What can hang from each mark:
J: U Z
B: G U
U: A B J
A: G U
G: A B T

(in the rows, 128 means zero)
Known rows, with every way that one mark hangs from another:
U[A]: [ 75  92 135 148 124 109  88 131 101 122 110 128 141 135 112 142 114 142
 111]
G[A T]: [ 86 134 148  95  85 140 140 104 133 111 153 104 102 100 176  77 143 108
 142]
G[B[U]]: [122 120 126 125 134 115 141 138 107  76 144 124 116  99  98 100 146 135
 121]
G[B T]: [ 99 109 161 100 109 147 153 146 122 103 158 101  82 121 161  96 166 128
 103]
B[G U]: [ 91 164 120 118 139 112 146 115 133  89 120 122 134 114 109 103 118 115
 166]
J[U Z]: [ 87  85 133 171 129  87  75 137  78  93  76 147 145 163  94 154 162  90
  98]
J[U[A B[G[T]]] Z]: [143 158  88 104 125 117 174 127 120 160  38 161  99 189 137 191 148 109
 145]
J[U]: [ 87  96 171 169 117 102  74 123 105  81  99 123 146 149  84 149 144 114
  99]
U[J]: [100  94 155 171 161 122  57 138 123  94 141 117 162 122 106 135 112 111
 104]
B[U]: [ 99 116 123 137 128  92 102 131 106  69 129 125 157 104  98 107 121 124
 130]
J[U[A[G] B] Z]: [163 101  78 157 124  75 111 131 115 157  63 177 124 173  95 199 148 140
  97]
J[U[A B]]: [145 115 127 158 128  99  96 124 111 121  62 151 146 165  66 199 124 154
 109]
G[A B T]: [111 137 154  83  86 164 178 112 137 119 168 101  64  95 174  70 165 121
 135]
G[A B[U[J]] T]: [160 150 121  97 115 152 170 107 133 112 167 120  89  69 154  84 131 107
 144]
U[A B J]: [155 112 111 160 172 121  80 138 130 134 105 145 161 141  87 187  93 150
 113]
A[G[B] U[J[Z]]]: [154  76 141 164 152 149 103 167 117 167 190 131 138 127 127 104 152 141
  83]
B[G[A] U[J]]: [126 186 112 123 149 134 145  81 154 111 138 129 133  86 116  97  97  96
 190]

Rows:
[111  77 147 181 161 133  49 165  87 133 151 133 196 139 112 119 122 119
 103] => A[U[J[Z]]]
[158  93 180 129 111 177 132 156 146 169 219  95 117 113 166  91 142 160
  81] => A[G[B T] U[J]]
[128 123 105  87 100 127 177 136  97 125 125 126  88 108 146 119 131 143
 121] => G[B[U[A]] T]
[ 92 159  98 116 132 107 150 109 118 124  93 137 130 125 110 131  98 134
 168] => B[G U[A]]
[171 117 116 122  85 103 141 120 146 158  93 139 102 158 134 184 138 155
  97] => J[U[A[G[T]] B]]
[153 165 111 105 157 152 154 126 163 164 104 132 115 147 150 172  98 129
 150] => U[A B[G[T]] J]
[193 105 114 134 137 138 114 167 143 173 170 134 157 139 162 125 134 141
 102] => A[G[T] U[B J[Z]]]
[134 192 112  88 122 148 177  84 160 125 146 117 109  83 168  84 105  83
 191] => B[G[A T] U[J]]
[156 120 103 100 100 113 151 133 156 162 128 131 102 137 161 148 127 164
 109] => U[A[G[T]] B]
[ 80 182 146  78  95 161 183  89 163 130 144 102  81 110 188  72 141 100
 178] => B[G[A T]]
[167 113 160 169 169 150  66 159 134 128 162 123 202 132  82 135 105 166
 113] => A[U[B J]]
[159 159 157 151 178 167 110 143 163 143 157 119 181 140  93 129 104 158
 150] => A[U[B[G] J]]
[131  83 173 177 135 138  63 144 140 150 197 106 180 116 119 108 111 157
  91] => A[G U[J]]
[131  98 179 108  82 168 157 153 139 159 213  91 101 115 174  67 161 170
  92] => A[G[B T] U]
[145 185 100 124 135 121 162  93 144 127  68 164 109 155 104 143 162  94
 177] => J[U[B[G[A]]] Z]
[142 173 146 106 120 136 168 117 161 110  87 124 104 164 127 156 149 117
 145] => J[U[B[G[T]]]]
[ 98 165  97  81 107 122 185 114 124 137 101 124 107 123 160 121 104 123
 167] => B[G[T] U[A]]
[124 149  60 106 150 116 161 129 107 157  86 154 121 134 164 148 102  81
 159] => B[G[T] U[A J[Z]]]
[126 105  99 159 153  97  81 126  98 117 109 142 168 111  92 159  79 127
 123] => B[U[A J]]
